Each row comes from the steps of one walk. Every step used is in the known rows, and no mark comes twice. Write the walk behind each row, first mark first.
Known rows
babov-vezir-geter-lukoso: [ 16.3  16.5 -12.4 -22.6  22.3  -5.5  30.8  16.3  -9.8 -17.9  -7.2 -35.1
  -7.9  13.9  35.4 -17.5   1.3  33.1 -16.3 -10.6]
dekon-geter: [ -3.9   9.7 -13.8   2.6   1.8   2.7   9.8  21.8  18.6  23.3 -16.1 -20.1
   4.9  -2.7  21.2  -9.6  23.5  27.2  24.0 -17.6]
vezir-geter: [ 18.5  -7.9 -16.2  -5.9   5.6 -12.7  21.4  15.2   5.2   9.3  -5.6 -16.8
 -31.7  20.8  13.9   3.6   8.4  39.5   2.2   8.7]
vezir-geter-kidu-tovogu: [ 53.0  -7.5   0.4   2.5   9.0  -6.4 -36.1 -10.5  25.9  -6.7  24.7 -28.9
 -21.2 -25.3  -9.7   6.7   5.2  33.2 -16.0   4.7]
babov-dekon: [ -5.1   7.7  -4.6  -5.6   5.6 -31.7   9.2  18.0  -4.6  17.5   5.4   9.6
  -1.7  21.4   0.5 -19.3   6.1   4.3   4.0  -1.3]
kidu-geter-lukoso: [ 21.6   7.6   2.0 -22.8  -1.6  26.4  -4.6 -10.9  -5.7  -8.1   2.7 -38.7
  20.8  17.3   1.5 -21.2   6.8  11.2   2.7  -6.5]
dekon-geter-vezir: [  3.9  -1.0   4.5 -22.2  15.2 -12.1   5.1  22.4   5.2  45.9   7.6 -37.9
  16.6   5.6  46.4  -1.1  15.3  13.5  33.8 -29.8]
dekon-geter-kidu: [ 18.2  16.2  -0.1   9.2  15.3   9.2 -10.5  20.0  23.2  12.4   9.6 -33.3
  25.4   2.2  15.4 -17.2   9.2  25.4   8.4 -31.8]
fomu-tovogu-geter-dekon: [ 20.3  -7.3   3.8 -12.8  22.0   5.1  17.8  19.0 -13.0   0.0 -15.2 -23.2
  -8.0  12.6   0.8  -1.8  35.6  -3.8  27.3  -0.6]
geter-lukoso: [ 13.8  21.2  -3.3 -20.6   6.0  15.0  -3.8   8.5 -10.9 -27.5  -3.2 -22.6
  16.1   6.6  17.8 -14.8  -7.5  -2.7 -12.3 -16.3]
kidu-tovogu: [ 30.1  -9.8   1.1  -0.6  -3.7  -6.1 -34.9 -20.9  15.2  -8.8  13.0  -7.3
 -21.3 -37.4 -15.7  11.5   6.5   9.6 -10.2  14.9]
babov-dekon-geter-lukoso: [  8.7  32.3 -15.4 -21.6  10.2   2.2   7.9  33.1  -0.4  -1.4 -11.3 -32.1
  17.8  13.7  31.3 -30.0  12.2  18.7   7.1 -28.3]
kidu-lukoso: [ 28.3   4.2 -20.2   4.9 -31.9  27.4   0.3 -25.4   6.4  -7.2   3.7  -8.6
   5.9  11.1 -19.0  -2.4   7.3  15.3   4.0  13.7]
fomu-tovogu-geter-lukoso: [ 26.6  13.7   9.7 -19.0  22.6  41.6  -6.6  14.8 -26.8 -42.1  -8.0 -36.7
   3.3  -6.9   7.8 -10.4  24.4   1.3 -17.4  -5.2]
geter-lukoso-kidu-fomu-tovogu: [ 42.7  -9.7  30.3   2.3 -22.4  15.2 -45.6   7.3 -16.9 -68.7  19.8 -15.9
  -9.6 -40.8 -19.0 -16.0  10.5 -10.1 -11.1  -1.8]
tovogu-geter: [ 11.5  -6.7   5.1  -3.5  20.6  35.5  12.6   2.8  -7.7   5.0 -16.8 -22.3
  -1.3   8.1 -13.1  12.2  43.5  11.0   4.7   6.9]
vezir-geter-lukoso: [ 27.3  16.5 -14.0 -23.2   9.6   5.6  11.5  19.6  -6.8 -21.1  -6.6 -34.3
  -6.6  20.1  26.0 -11.7  -2.1  24.3 -10.0  -9.8]
fomu-tovogu-geter-kidu: [ 32.9   0.6  22.7   8.3  30.0  33.1 -20.2  11.2  -5.0 -19.2  15.0 -33.0
  11.2  -8.7  -9.3  -5.6  25.4  11.4 -13.7  -9.5]
fomu-kidu-lukoso: [ 38.3   6.7  -2.7   9.7 -44.8  20.8  -7.9 -22.5  -1.1 -19.0  16.6 -16.9
   2.0  13.5 -10.6 -14.8   4.2  13.1 -12.2  20.6]
fomu-tovogu-geter: [ 19.0 -12.4  17.5   1.0  24.6  36.7  -4.6   9.5 -22.2 -21.1  -8.0 -20.2
 -17.1 -17.6 -12.9   6.5  46.4   6.1  -7.1  14.3]
dekon-geter-lukoso: [ 11.5  28.9 -12.9 -18.4   7.1  17.8   4.1  23.4   2.1 -11.7 -14.1 -36.4
  19.1   4.8  31.8 -21.4   9.0  15.6   4.3 -28.5]
vezir-geter-dekon: [ 19.8  -4.2 -20.0 -17.3   9.5 -28.3  36.0  21.9   6.8  21.6 -13.4 -22.1
 -19.2  40.1  18.2  -2.6   8.8  20.0  33.9  -6.0]
kidu-fomu-tovogu: [ 22.3 -16.6  35.5   1.7 -14.5  14.3 -34.1  12.5 -13.5 -52.4  18.8   0.3
 -19.4 -42.2 -19.6 -16.8   9.1  -8.6  -8.6   3.7]
tovogu-geter-kidu-lukoso: [ 48.7   7.2  -9.1   7.5 -12.3  49.8  -5.8 -20.5  10.0  -8.1   9.9 -33.4
  20.5  17.4 -25.3  -5.2  23.4  25.2   0.4   3.6]

Write each row's walk
[ 32.7   8.2  18.6 -21.4  13.7  48.0 -12.2  16.1 -22.7 -49.7  -4.0 -37.6
   4.9  -9.3  -1.8 -14.5  27.6   1.2 -12.6  -9.1]
kidu-fomu-tovogu-geter-lukoso
[ 64.8  -3.6 -11.7  -2.7 -12.0  -8.5 -42.4 -22.2  10.7 -30.4  11.6 -35.5
 -18.5 -27.0  -9.3  15.0  11.6  20.4 -12.5   8.6]
vezir-geter-lukoso-kidu-tovogu
[ 43.6  -3.7   7.9   5.0   6.8  -0.1 -46.0 -17.2  22.6 -12.1  27.0 -19.6
  -6.3 -35.4 -16.1   5.3   0.1  14.0 -16.7   0.8]
geter-kidu-tovogu
[ 32.4   3.2   0.1   3.9  18.2  -0.8  -2.4  14.6  14.1   2.2  17.3 -31.0
   0.4  17.1   8.4  -7.9  -0.6  34.4  -7.0 -14.0]
vezir-geter-kidu
[ 15.1 -13.1  -3.7 -17.2  -3.2  -7.8  19.9  -8.3   8.1  35.3  -3.7 -26.1
   8.8  38.1  -5.8 -11.7  17.2   5.8  46.0  -1.6]
kidu-geter-dekon
[ 30.8 -14.1  -8.0 -10.0 -11.8 -12.2  10.0 -14.5   7.1  27.8  -1.7 -34.0
  13.3  37.7 -11.6  -6.2  20.8   6.0  48.0  -2.7]
lukoso-kidu-geter-dekon
[ 39.1  17.2 -21.1   9.1 -19.9  22.8  -3.5  -5.0  20.9   7.4  12.3 -29.0
  23.6  20.5  -8.8 -20.6  16.6  34.6  10.5  -9.8]
babov-dekon-geter-kidu-lukoso
[ 38.6 -16.6  31.6   8.8 -23.9  10.6 -44.3   4.6 -13.4 -59.5  21.0  -8.1
 -14.1 -42.1 -25.5 -10.3  13.1  -9.3  -7.1   3.2]
lukoso-kidu-fomu-tovogu
[ 31.0  -5.3  34.1  -2.0 -17.2  24.5 -28.6   4.4  17.4 -23.3  24.5 -19.5
  20.6  -6.7 -27.9 -18.9   2.3   1.9   7.0 -23.1]
geter-kidu-fomu
[ 30.1  -8.4  -3.8 -16.1  17.5   2.1  12.2   3.2   4.6  14.0 -14.8 -28.7
  -8.7  12.5  -7.1   8.4  35.5   4.6  31.1   1.2]
kidu-tovogu-geter-dekon
[ 40.0  -7.2  18.9   3.5 -16.2 -13.0 -43.0 -17.7   9.1 -20.8  24.8 -14.9
 -26.0 -35.3  -7.9   0.8   1.4   6.3 -25.5  21.7]
fomu-kidu-tovogu
[ 50.0  -4.8  20.4  -8.2 -30.1  32.5 -28.7  -4.8   0.7 -41.9   6.6 -36.0
  18.1  -2.8 -32.0  -5.2  24.4  -0.1  10.6 -15.8]
tovogu-geter-lukoso-kidu-fomu
[ 33.4 -21.5   0.5   4.7 -24.3  10.8 -15.2 -38.2   6.2  17.7  10.9 -34.7
  13.9  17.0 -29.5  -0.1  25.8  19.4  22.3  13.5]
lukoso-kidu-geter
[ 49.2 -12.1  24.5  -0.8 -19.7  11.1 -37.9  11.9 -15.3 -64.8  17.5 -21.7
 -19.4 -33.6 -14.2 -14.6  13.9   3.6 -10.8   0.2]
vezir-geter-lukoso-kidu-fomu-tovogu
[ 39.3 -12.9  19.7   2.7 -39.8  12.9 -30.3  -9.3   9.5 -31.3  13.2 -17.4
  10.1  -8.2 -35.5  -1.8  13.4  -2.9  15.2 -10.4]
lukoso-kidu-fomu
[ 42.1  10.2 -12.6   9.4 -22.0  31.6 -12.2 -21.8  13.6 -10.1  18.9 -22.6
  21.3  13.7 -19.3 -10.4   2.1  20.2  -1.7  -0.5]
geter-kidu-lukoso
[ 37.5 -18.5  27.0   2.2   3.9  42.4 -19.0   5.7 -17.9 -36.7  -1.3 -28.0
 -11.8 -21.6 -30.3   4.6  53.0   4.8  -0.8   9.6]
lukoso-kidu-fomu-tovogu-geter
[ 48.2 -13.8   2.6   2.3   9.0  27.7 -22.3 -19.4   0.7  -8.1  -5.4 -35.4
 -12.0 -17.8 -27.6  26.4  50.5  18.1  -0.3  17.9]
lukoso-kidu-tovogu-geter
[ 40.9  -5.8  25.4   2.3 -21.6  17.5 -42.0  14.4 -10.6 -60.0  14.0 -23.1
  -7.5 -41.4 -11.6 -18.3  18.5  -0.3  -1.9  -8.4]
dekon-geter-lukoso-kidu-fomu-tovogu
[ 29.3   9.2  13.9 -20.9 -10.0  22.0 -10.5  -9.1 -10.4 -15.3  11.8 -44.7
  17.7  19.4   6.9 -28.3   4.3   8.9  -8.1  -1.2]
fomu-kidu-geter-lukoso
[ 27.5 -18.0  30.3  -2.5  10.5  46.1 -11.8  11.3 -18.0 -31.8  -2.6 -22.5
 -14.7 -21.7 -26.2   0.4  50.7   4.5  -1.8  11.0]
kidu-fomu-tovogu-geter
[ 39.9 -11.3  19.7  -0.7  10.5  26.3 -18.2 -10.1  -2.3  -9.7   1.7 -33.1
 -19.9 -16.8 -18.2  12.3  43.9  15.5 -13.4  22.6]
fomu-kidu-tovogu-geter
[ 41.8 -12.3  25.9   0.6 -11.1   3.2 -25.3  10.6 -17.3 -63.9  17.9 -21.2
 -20.1 -37.6  -8.1 -18.2  15.5   8.9 -15.0   0.6]
babov-vezir-geter-lukoso-kidu-fomu-tovogu
[ 32.1 -13.6   7.2  -4.4  18.5  30.5 -13.4 -12.1   2.1  -1.0  -7.1 -27.0
 -17.1 -18.8 -23.4  20.1  47.0  17.8  -2.9  18.2]
kidu-tovogu-geter
[ 46.7  10.7  -7.6  -1.7  -3.9  19.4 -17.0  -7.9 -13.2 -30.9  -6.0 -43.8
  19.1   8.2  -5.5   9.1  24.2   3.1  -2.4  -8.8]
tovogu-geter-lukoso-kidu
[ 29.5  -0.1  26.5  -0.5 -15.9  25.2 -24.2  15.1  26.6 -12.7  17.3 -27.8
  21.7  -7.3 -18.8 -23.6  14.6  14.7  18.5 -32.1]
dekon-geter-kidu-fomu
